Each row comes from the steps of one path. Every step used is in the known rows, and no mark comes twice. Write the path behind each row, first mark first.
In the rows, 128 means zero.
Known rows
rokam -> sekopav: [124 132 101 168 155 145 140 125 139 107 126 151 134 136 165 129 134 113
 149 131 137 148 122 137 112 107 122 111 140  95  85 140 185 143 120 120
 111 119 128 151 129 111 132 127 129 123 155 113 115 183  95 145 160 107
 176 143 143 111 176 136 148 113  99 171 123  84 122 131 132 110 136]
pizop -> rokam: [120 135 135  96 113 101 143 121 176 117 100 144 124 141 148 120 141 125
 156 124 142 107 141  94  98 147 104  97 117 153 123 118 128 110 127 126
 120  96 133 138 124 111 148 150 145 142 152 131  90 174 115  98 120 134
 151 125 140 135 149 129 181 144 166 118 117 122 121 139 131 153 140]
nopap -> rori -> rokam -> sekopav -> zonimum: [144 124 103 159 141 142 153 111 200  67 120 108 105 107 114 131 170 148
 149 157 139 194 104 146 161 102  59  90 131  89  80 152 151 114 132  80
 113 133 142 211 148  95 141 143 126 132 125 106  84 160 130  98 107  81
 178 134 134  69 131 117 122  93  78 188 111  70 108 164 162 134 111]
binora -> bada -> nunuta: [134 124 124 114 110  85 134 150 116 104  92 111 134 112 138 125 139 160
 141 120 119 102  94 144 151 113 116 157 120 109 181 171 134 117 104 114
  92 122 139 100 127 145 139 125 104  94 130 127 150 132  80 175  90 181
 140  85 114 111 148 150 152  88 114 160 134 109 120  90  70 149  71]
nunuta -> bada -> binora: [103 175 141 152 123 112  85 179 120 127 123 140 118  96 166  77 123 168
 124 126 153 151 105 166 168 179 113 144 145 147 152 178 101 117 134  98
  93 137 106  83 172 114  91 147 108 116 159 124 111 140  56 160 127 161
 174 108 120 134 121 152 159 164  73 117 137  91 107  93 106 147  93]
gosa -> defu: [150 100 114 102 116 120 149 118 115 178 153 142 114 153 158 113 142 150
 121 144 124 131 144 177 129 111 129 129 126 120 117 141 116 133  90 105
  97  72 167 158 120 123 139 153  99 139 120 157 119  83 138 142  90  97
 121 131 115 122 132 106 155 147 122 112  86 113 158 140 151 141  88]
nunuta -> bada -> rokam -> sekopav -> zonimum -> rori -> nopap: [208 115  71 160 160 140 122 192 168  61 100 137  91  75 163 103 170 147
 159 132 172 136 117 178 161 167  54 124 128  92 146 165 126 111 117  94
  95 104 168 156 168 100 116  83  83 131 138 141  78 195 109  83 133  74
 166 124 135  88 127 153 127  96  91 164 151  71 101 145 150 140 111]
zonimum -> rori -> rokam -> pizop: [150 152  94 149 110 114  99 103 139 127 109 121  95  87 121 100 102 128
 134 176 158 169  81  80 138 137  68  99 132 120  93  54 155 109 163  68
 130  97 160 140 120 154  74 136 107 145 141 117 119 180 197 109  79  45
 158 116 168 126 105 157 126 126  89 125 105 119 133 106 153 136 126]
nopap -> bivo -> redas: [154 112 168 167 140  82  83 144 154  69 145 148 148 129  88  85 118 151
 111 142 118 149 111 101 136 116 128 138 181 153 128 146  84 126 143 119
 134 122 123 180 107 112 170  88  93 116  88 123 162 119 164  92  92 127
 103 122 108 166 147 103 138 134 140 133  76 121 139 125 149 176 119]
redas -> rori: [155 127 135  81 128 120 125 121 109 147 159 155 119 129 187 156 163 142
 178 144 127 128 134 124 126 108 102 133 140 137 152 160 118 160 133 107
 138 100 148 127 130 124 126 112 185 113 106 122 115 159 108 140 136 115
 155 132 160 142 130 133 140  97 124 144 144 157 107 116 111 111 115]
pizop -> rokam -> sekopav -> zonimum: [142 113  90 143 143 134 158 103 220  71 140 131 102 124 151 143 160 114
 176 147 137 149 136 139 131 132  70  88 130  87  82 153 163 118 110 106
  92 112 118 194 145  62 174 148 137 137 149 112  76 186  81  98 133  96
 202 145 143  91 146 115 176 102 117 169 101  41 102 184 136 138 146]
binora -> bada: [121 108 116 129 105 104 135 118  95 123  88 112 133 128 128 119 138 136
 132 111 133 134 122 144 132 127 117 128 106 105 171 144 104 132 135 123
 142 117 134 113 123 138 160 140 135 127 137 127 132 156  88 148 118 142
 102 101 101 125 152 144 157  69  98 162 129  71 124 139 125 114  81]
pizop -> rokam -> sekopav -> zonimum -> rori -> nopap -> bivo: [190 129 118 189 137 130 174 198 219  66  96 149 142 125 119 113 168 179
 157 139 162 131 132 146 129 155  63 101 163 100 147 129 114  79 137  89
 107  83 166 201 113 122 152  60  98 142  91 103  93 186 153  71 113  72
 137 153 127 127 142 152 136 103 149 181 136  66 133 149 145 143 114]
nopap -> bivo -> defu -> gosa: [166 126 174 167 177  88 118 141 163 134 138 152 184 156 136 114 141 192
 131 159 135 132 147 152 158  99 126 129 190 120 126 146 141  97 112 134
 126  64 120 214  76 100 137 102 107  74  46 112 156  99 134 106  75 150
 114 165 101 182 128 118 166 128 137 155 106 102 133 122 139 117 121]
defu -> gosa: [160 129 136 136 165  99 118 109 149 144 126 128 158 148 128 135 134 160
 138 146 131 113 137 118 162  93 115 124 152  97 138 137 152 114 112 138
 125  89 117 155  98 128 107 122 165  87  91 127 140 100 126 122 105 162
 147 170 105 168 128 118 148 130 123 148 160 113 151 131 144 115 127]
pizop -> rokam -> rori: [116 154 121 152  68 118 155 112 193 104  82 139 117 136 143 118 158 103
 182 140 162 115 149  86 116  98  79  86 128 119 122 144 153 151 134 125
 124  67 125 140 109 116 117 133 145 124 133 112 100 186 137  82 139  93
 168 131 169 114 169 127 155 145 146 173 143 107 104 130 119 162 167]
sekopav -> zonimum -> rori -> rokam -> bada: [186 113  84 186 151  96 113 102 178  77  85 112  73  67 134  93  94 138
 165 166 157 182  98 116 170 157  77  56 145  78 130 112 155  99 156  76
 107  80 153 176 143 113 109 130 130 128 149 118  87 177 169 104  90  71
 173 126 133  95 134 115 109 130 119 120 124  59  93 155 161  93 135]
bivo -> nopap -> rori -> rokam: [135 141 145 135 121  99 112 153 128 111  77 120 140 116  94  93 153 181
 102 148 147 190  92 132 145 112  97 108 107 158 122 128  98 108 155 104
 133 114 162 183 124 143 112 120 107 141 110 104 109 142 191 108  76  91
  83 114 139  90 138 138  75 103 106 146 121 166  99 129 187 157  82]
binora -> bada -> rokam -> sekopav -> zonimum -> rori -> nopap -> bivo: [189 128 117 185 148 112 181 215 180  46  92 124 139 113 106  91 177 198
 149 142 168 125 117 164 159 144  53 107 163  87 164 150 102  88 128  89
 116 112 180 204 120 120 152  49  96 117 101 107 130 187 128  84 108  78
 133 133 110 119 147 174 142  76 109 204 152  41 124 137 132 145  82]
redas -> rori -> nopap -> bivo -> defu -> gosa: [193 114 168 132 178  89 119 154 163 132 138 174 182 141 179 127 166 207
 155 156 138 131 156 160 153  93 114 145 184 128 145 160 125 119 124 126
 121  47 148 223  79 110 140  82 112  81  32 113 144 109 138 105  84 135
 116 172 107 181 132 131 153 104 136 168 123 127 114 113 136 105 110]
zonimum -> rori -> rokam -> bada -> binora: [164 163 115 182 155  84  97 143 155 105  89 126  78  64 161  53  91 181
 133 159 177 165  90 142 182 171  98  90 165 116 135 135 166 116 146  81
  88  98 150 141 148 117  65 125 136 121 154  86 122 167 123 150  82 104
 196 125 146 117 144 159 118 162  84 104 163  81  92  99 114 105 125]
nopap -> bivo: [121 144 168 165 121 117 164 171 150 107 123 132 169 144  87 110 138 175
 127 139 131 127 127 121 131 126 117 120 170 129 144 126  88  90 148 108
 138 129 135 163  97 143 143  90 117 116  98 114 148 122 153 111 119 124
 114 139 108 156 128 139 140 136 150 152 124 111 150 117 128 149 106]
bivo -> nopap -> rori: [120 124 149 190 115  94 118 170 120 125  92 122 150 171  86 118 170 162
 122 145 157 163 125 153 151 121 115 134 136 118 138 152 121 108 118 113
 116 110 126 137 117 111 155  89 126 141  94  87 154 121 154 120 109  89
  89 132 160  98 146 138  86 114 112 169 148 169 119 164 143 165 117]
bivo -> nopap -> rori -> rokam -> pizop: [ 98 149 113 156  91  84 103 118 143 115  94 123 118 110 107 101 123 145
 133 170 152 195  86  87 141 116  72 113 127 126  77  74 129 111 167  65
 125 109 145 161 113 148 121 141  93 155 129  99 135 145 204 114  82  42
 135 132 164 105 128 155 112 131  79 158 103 146 117 126 160 163 113]
rori -> zonimum: [155 102 130  89 123 125 109 151 164 123 119 141 114  99 141 127 146 154
 109 108 141 140 137 140 130 135  92 136 116 133 123 146 106 136 145 117
 129 109 165 181 143 133 128 146 105 125 132 153  73 127 152 105 128  77
 112 127  91  64 138 132 116 127 125 124 102 133 122 123 162 141 141]
sekopav -> zonimum -> rori: [218 113  98 185 146 144 118 133 153 117 138  97  86 120  93 139 149 132
 132 166 161 139 121 163 178 158  79 108 143  87 157 136 149  97 103 103
 112 102 136 139 146  87 110  86 149 124 100 114 112 159 135  91  97  83
 137 115 166 105  86 120 110  94 117 130 140  91 135 167 132 125 136]
pizop -> rokam -> sekopav -> zonimum -> rori: [211 120  85 192 154 140 133 127 182  97 123 122  86 131 128 137 160 119
 163 165 171 142 123 155 151 155  61  82 148  82 126 139 186 100  98  95
  95  78 142 161 146  66 122  99 161 128 128 103  84 218 106  89 112  73
 183 124 182 101 127 127 149  90 118 157 131  59 128 176 137 128 150]
sekopav -> zonimum -> rori -> rokam: [214 132 104 129 146 139 110 120 157 103 113 102  92  75  97 112 141 155
 113 166 150 169  90 139 164 141  68  87 116 133 131 114 120  99 142  94
 129 108 170 183 143 122  75 119 123 126 112 126  74 170 177  87  66  86
 123 101 149  96  87 126  96  88 111 113 114 101 113 132 180 122 101]
rokam -> sekopav -> zonimum: [148 107  87 164 154 148 150 105 188  78 156 118 104 116 139 150 154 113
 162 147 130 162 129 162 149 119  86 106 137  67  85 161 164 130 112 106
  95 135 112 188 148  73 162 135 127 127 137 111 100 154  90 114 136  93
 187 145 136  82 132 112 140  91  93 175 107  47 106 177 133 119 136]

Write each row's path
[187 133 139 183 131 126 154 214 161 100  97 139 156 123  99 106 151 189
 121 133 156 121 124 148 138 152 103 130 164 121 177 116  91  87 147 103
 126  97 171 164 105 157 129  45  90 134  71 114 129 139 183  90 108  88
  91 141 112 143 123 157 100 117 152 152 154 123 148 115 141 135 103] : zonimum -> rori -> nopap -> bivo
[175 114 169 107 138  88  90 137 128 104 169 174 137 128 156 120 152 157
 164 157 121 148 121 109 134 100 105 140 181 155 151 176  82 160 145 102
 141  96 144 169 111 110 160  83 150 105  73 121 144 153 134 111 109 112
 134 125 145 172 144 111 148 101 137 151 100 152 115 111 127 151 108] : nopap -> bivo -> redas -> rori
[125 151 110 135 176 121 161 150 141  74 126 142 116 124 167  97 153 137
 161 146 146 117 112 123 126 105  91 100 155 107  69 154 183 145 105 124
 114 142 147 170 136  93 122 115 132  97 183 114 134 201  70 123 153 110
 208 136 151 111 183 162 175 131  93 173 142  79 109 117 118 144 132] : bada -> rokam -> sekopav
[185 149  92 164 164 153 123 128 130 106 100 143 118 104 153 106 135 139
 135 151 154 174  88 133 122 110  95  80 131 116  90 122 181 128 134 105
 122  97 171 177 133 125  74 117 126 119 153 111  79 225 137 120 117  85
 161 116 162 104 159 148 122  90  91 152 116  83 114 111 170 106 112] : zonimum -> rori -> rokam -> sekopav
[135 109 157 128  98 118 124 171 174 120  84 123 129 132 105 122 180 180
 116 120 156 154 130 136 152 122  74 139 130 131 138 150 107 111 138  85
 141 105 177 169 139 141 137 132 121 133 111 134  88 115 172  92 112  68
 106 128 100  58 139 133 105 139 116 167 131 168 147 133 156 162 136] : nopap -> rori -> zonimum
[147 124 122 113  77 117 133 140 212 103  83 151 105 109 156 118 170 134
 153 122 167 133 153 108 121 112  54 102 115 129 120 160 128 157 151 115
 125  59 162 190 126 127 122 148 121 125 139 136  51 169 160  67 140  48
 146 127 121  56 169 129 139 143 141 163 117 116 103 125 155 166 170] : pizop -> rokam -> rori -> zonimum
[ 99 157 139 103 139  94 124 180 113  82 111 132 116  98 149  72 147 150
 152 136 150 109 105 117 148 154  80 118 140 148 130 167  83 106 119 112
 127 152 136 115 164 102 114 133 108  91 183 160 118 172  71 104 146 149
 176 104 122 131 134 154 190 163 109 133 136  97 108 105 131 186  98] : nunuta -> bada -> rokam
[ 70 162 106 129 107  82 110 139 134  94 123 133  99 100 153  79 120 122
 175 159 158 129  94  73 145 153  59 118 153 109  86 107 122 112 141  71
 119 140 124 107 145 117 120 147  91 116 189 144 143 170 108 112 137  88
 211 126 147 138 129 165 200 172  82 147 113  92 121 107 116 184 124] : nunuta -> bada -> rokam -> pizop
[158 131 149 121 120 121 166 197 157  99 123 165 166 119 150 127 166 194
 159 129 133 126 139 134 126 122  98 144 157 132 168 142  67 124 161  96
 132 103 174 178 102 160 152  66 109 131  72 120 125 132 161 107 128  97
 110 155 109 156 134 154 117 103 150 173 149 137 120 107 128 133  87] : redas -> rori -> nopap -> bivo
[105 149  99 114  99 108 111  90 152 117 116 125 102  83 134 105  98 124
 139 164 133 173  89  69 126 124  80 109 123 128  70  62 133 125 174  78
 132 121 145 151 118 158 104 164  93 147 151 123 117 150 186 119  91  68
 159 128 144 124 120 149 136 136  89 131  92 116 124 102 153 140 119] : rori -> rokam -> pizop
[126 125 106 146 143  87 119 101 160  83  80 132 100  68 160  85  82 138
 161 143 140 175 105  96 137 138 110  67 138 103 108 108 141 122 171  96
 116  95 148 172 131 137 126 153 114 131 167 124  95 156 164 127 110 101
 166 137 108 109 162 122 120 154 123 116 117  84  91 131 158  97 127] : rori -> rokam -> bada
[119 133 129  90 139  75 155 155 108  81  95 105 115 119 128  80 156 160
 142 136 148  93 113 122 144 127  82 115 126 123 143 157 111 130 109 128
 140 150 157 139 133 113 138 121 137  94 165 130 157 170  67 121 112 144
 147  99 117 127 158 172 192 103  96 162 152  79 107 116 107 161  87] : binora -> bada -> rokam
[135 151 143 163  89 117 186 189 213  73  77 152 162 127 122 102 161 169
 160 125 157 117 148 111 116 116  82 116 148 127 151 131  89 116 164 108
 126  82 154 187  91 157 145  80  88 137  91 111 108 149 181  74 130  85
 119 153 115 135 160 153 128 136 166 188 147 103 120 118 136 161 122] : pizop -> rokam -> rori -> nopap -> bivo
[182 114 114 133 160 122 122 111 198  45 166 143 112  86 144 124 160 155
 162 168 120 194 104 131 154  98  57  96 158 109  87 175 117 144 145  84
 112 118 144 249 138  83 160 120 120 115 106 113  87 176 127  93 101  77
 179 133 132 104 139 106 142  70  96 178  75  59  88 146 165 138  99] : nopap -> bivo -> redas -> rori -> rokam -> sekopav -> zonimum
[ 99 174 123 157  93 108 143 157 141  75  92 128 112 104 144  78 165 125
 180 152 170 110 122 107 157 103  63 100 148 113 128 186 120 152 130 110
 129 113 128 119 137 112  89 116 112  88 158 136 122 180 102  88 161 106
 191 110 155 111 155 147 163 162  99 182 155  87  89 101 119 185 131] : nunuta -> bada -> rokam -> rori
[193  92 112  73 142 109  82 147 140  98 139 178 115  91 202 126 150 139
 157 120 123 139 136 137 122 115 112 170 125 152 154 167  91 184 152 120
 123  95 169 159 135 132 155  94 107 141  90 145 113 142 147 113 120  97
 117 134 126 133 147 123 105  90 122 146 128 175  87 114 142 134 114] : bivo -> redas -> rori -> nopap
[129 162 120 157 148  80 108 136 166  93  98 132  87  63 171  58  82 178
 137 145 157 168  98 136 172 159 109  99 156 127 116 140 154 131 158  87
  86 118 136 153 149 122  87 150 123 124 168  94 122 142 115 158  92 120
 198 132 123 116 154 154 128 171  82 109 150  81  80  93 115 109 122] : rori -> rokam -> bada -> binora
[146 131  93 127  85 129 151 149 202  85  68 152 119 104 169 116 160 120
 172 110 159 114 158 117 109 112  84 123  99 125 136 140 126 159 148 126
 109  70 156 158 116 146 130 115  94 152 124 127  85 163 162  78 141  81
 138 143 139 100 166 140 115 130 140 174 157 126  89 126 131 147 148] : pizop -> rokam -> rori -> nopap
[176 155 104 184 161  90 103 132 184  86 105 115  64  58 151  68  99 179
 141 169 172 174  93 158 200 175  78  88 166 101 130 144 161 113 141  75
  75 102 140 161 160 100  78 128 134 123 149  84 111 157 120 137  72  96
 204 128 145 103 130 148 120 149  76 112 151  55  84 119 115 107 124] : sekopav -> zonimum -> rori -> rokam -> bada -> binora
[196 116 136 181 180 120 142 205 184  58 133 156 132 107 151  90 175 182
 135 162 163 147 137 197 141 144  90 127 184 129 102 163 138 104 109 106
  99  89 169 249 120  67 162  63  37 112  80 101 134 175 127  79  87  69
 127 128 137 115 134 153 145  99 121 172  85  78  84 127 130 142 124] : bada -> rokam -> sekopav -> zonimum -> rori -> nopap -> bivo -> defu
[153 119 119 130  89 136 125 140 182 112 102 139 111 101 143 121 163 134
 138 127 162 143 145 128 143  99  71 122 125 112 122 163 127 168 151 119
 129  80 160 183 127 137 110 137 106 115 126 136  76 139 169  83 144  43
 129 126 116  50 157 127 103 129 115 169 122 120 106 118 154 149 163] : rokam -> rori -> zonimum
[117 153 120 184 149  80 111 140 160 101 114 130  90  95 175  75  90 165
 150 144 157 146 119 147 173 164 125 114 176 103 125 150 166 130 135  97
  78 119 115 125 147 107 108 133 136 122 159  86 148 132  88 166 115 124
 205 145 132 126 157 150 140 175  89 119 162  79  99 111  84 108 143] : rokam -> bada -> binora
[108 114 107 160 127  65 139 104 194  86  76 148  98 113 176 100  97 118
 200 134 149 131 139  84 113 162 107  68 148  92 119 116 164 107 144 102
 102  68 123 142 124 105 170 153 147 140 180 117  97 179 117 118 133 112
 195 151 127 126 184 121 176 176 163 124 129  74 104 160 125 120 165] : pizop -> rokam -> bada
[147 135 120 103 104 111 138 162 188  87 101 132  96  91 145  99 176 151
 144 137 171 119 141 118 149  96  46 115 133 121 112 175 127 168 140 118
 128 100 177 197 133 122 100 125 106  95 144 138  93 156 151  69 138  46
 157 122 124  49 160 149 127 145 108 171 139 119  96 106 140 179 163] : bada -> rokam -> rori -> zonimum
[166 139 133 124 160 119 117 127 144  75 132 178 141 101 180 102 149 160
 156 158 127 190  93 108 115  80  88  98 155 141  85 159 129 158 160  96
 136 101 171 219 118 123 126 114 126 110 129 113  95 214 136 122 116  94
 166 128 147 134 183 128 145  88 100 175  88  96  99 100 169 126  90] : nopap -> bivo -> redas -> rori -> rokam -> sekopav
[192  94 162  78 128  92  81 157 166 106 152 178 126 101 167 119 169 178
 141 137 134 157 134 122 137 111  73 146 158 157 141 182  69 165 157  99
 140  81 179 214 129 119 156 109 124 111  94 144  85 146 155  92 112  63
 116 124 106 101 147 116 131 107 131 145  84 152 113 109 165 160 127] : nopap -> bivo -> redas -> rori -> zonimum
[161 141  80 150 110 118 101  90 166 109 125 104  80  81 110 113 110 127
 142 185 155 178  82  90 157 141  50  96 134 103  88  66 147 106 159  61
 121 103 153 160 129 132  89 139 103 146 134 116 108 170 192  95  73  40
 167 118 169 110  89 144 125 116  84 131  97  97 126 128 156 138 124] : sekopav -> zonimum -> rori -> rokam -> pizop
[157 120  86 133 154 153 143  98 195  68 140 116 101  84 138 135 148 131
 145 154 126 186 104 149 149 112  74  89 120  92  72 150 152 131 136 101
 104 133 136 218 147  90 137 149 112 130 142 117  76 167 120 105 115  86
 180 131 129  76 127 115 128  86  89 164  94  48  90 160 163 120 113] : rori -> rokam -> sekopav -> zonimum
[111 165 135 179 135  73 116 146 176  90  75 121  95  81 147  55 106 197
 137 154 167 177  95 132 186 149  97 103 166 124 123 145 154 111 154  71
  97 116 147 143 145 126  89 140 134 124 149  83 130 135 128 154  80 116
 194 132 130 113 154 155 117 178  79 134 167 103  97 102 112 124 118] : nopap -> rori -> rokam -> bada -> binora
[166 144 132  45 133 126 117 113 119 129 127 147 119  81 176 122 150 162
 152 149 124 163 102 106 127 102  86 105 109 173 128 138  97 151 167 103
 150 109 182 170 134 154  90 140 147 118 121 135  79 173 156 123 101 108
 134 110 141 122 123 136 122  94 117 126 117 153  85  90 164 117  81] : redas -> rori -> rokam
[171 140 105 158 146  73 119 142 164  81  77 122  97  69 154  97 103 167
 164 150 143 131  72 117 166 132  97 105 152 101 149 138 176  93 128  83
  76  84 159 136 137 142  91 116 102  97 147 120 119 154 149 146  72 130
 190 105 139  97 153 136 113 146 135 121 139 117 105  81 104 127 115] : zonimum -> rori -> rokam -> bada -> nunuta
[164 124 152 157 133  78 106 180 186  28 118 154 133 104 105  63 142 155
 131 139 141 129 120 101 150  97  88 140 175 151 129 165  82 152 146 123
 129 116 151 205 104 116 157  63  63 111  86 124 161 134 174  63  98  97
 118 127 113 146 167 126 127 136 127 170 108 124 109 107 143 203 126] : bada -> rokam -> rori -> nopap -> bivo -> redas
[181 135 160  71 138  96  89 127 136  91 136 158 129  81 149  91 142 178
 135 158 117 177  89  89 133  93  88 112 143 188 128 149  68 149 175  99
 156 101 178 207 121 142 117 114 126 110  96 133  99 167 175 105  75 109
 115 107 131 149 133 118 127  95 126 131  83 150  93  88 176 147  75] : nopap -> bivo -> redas -> rori -> rokam
[214 117 157 182 183  95 111 167 165 130 118 155 173 145 135 112 153 203
 127 158 157 131 144 171 166 116 112 131 191 116 153 141 145  91 111 125
 117  42 147 214  80 111 120  66  91  85  33 110 148 118 154  94  69 125
 100 164 110 174 122 131 137 110 136 157 127 113 133 119 146 108 119] : zonimum -> rori -> nopap -> bivo -> defu -> gosa
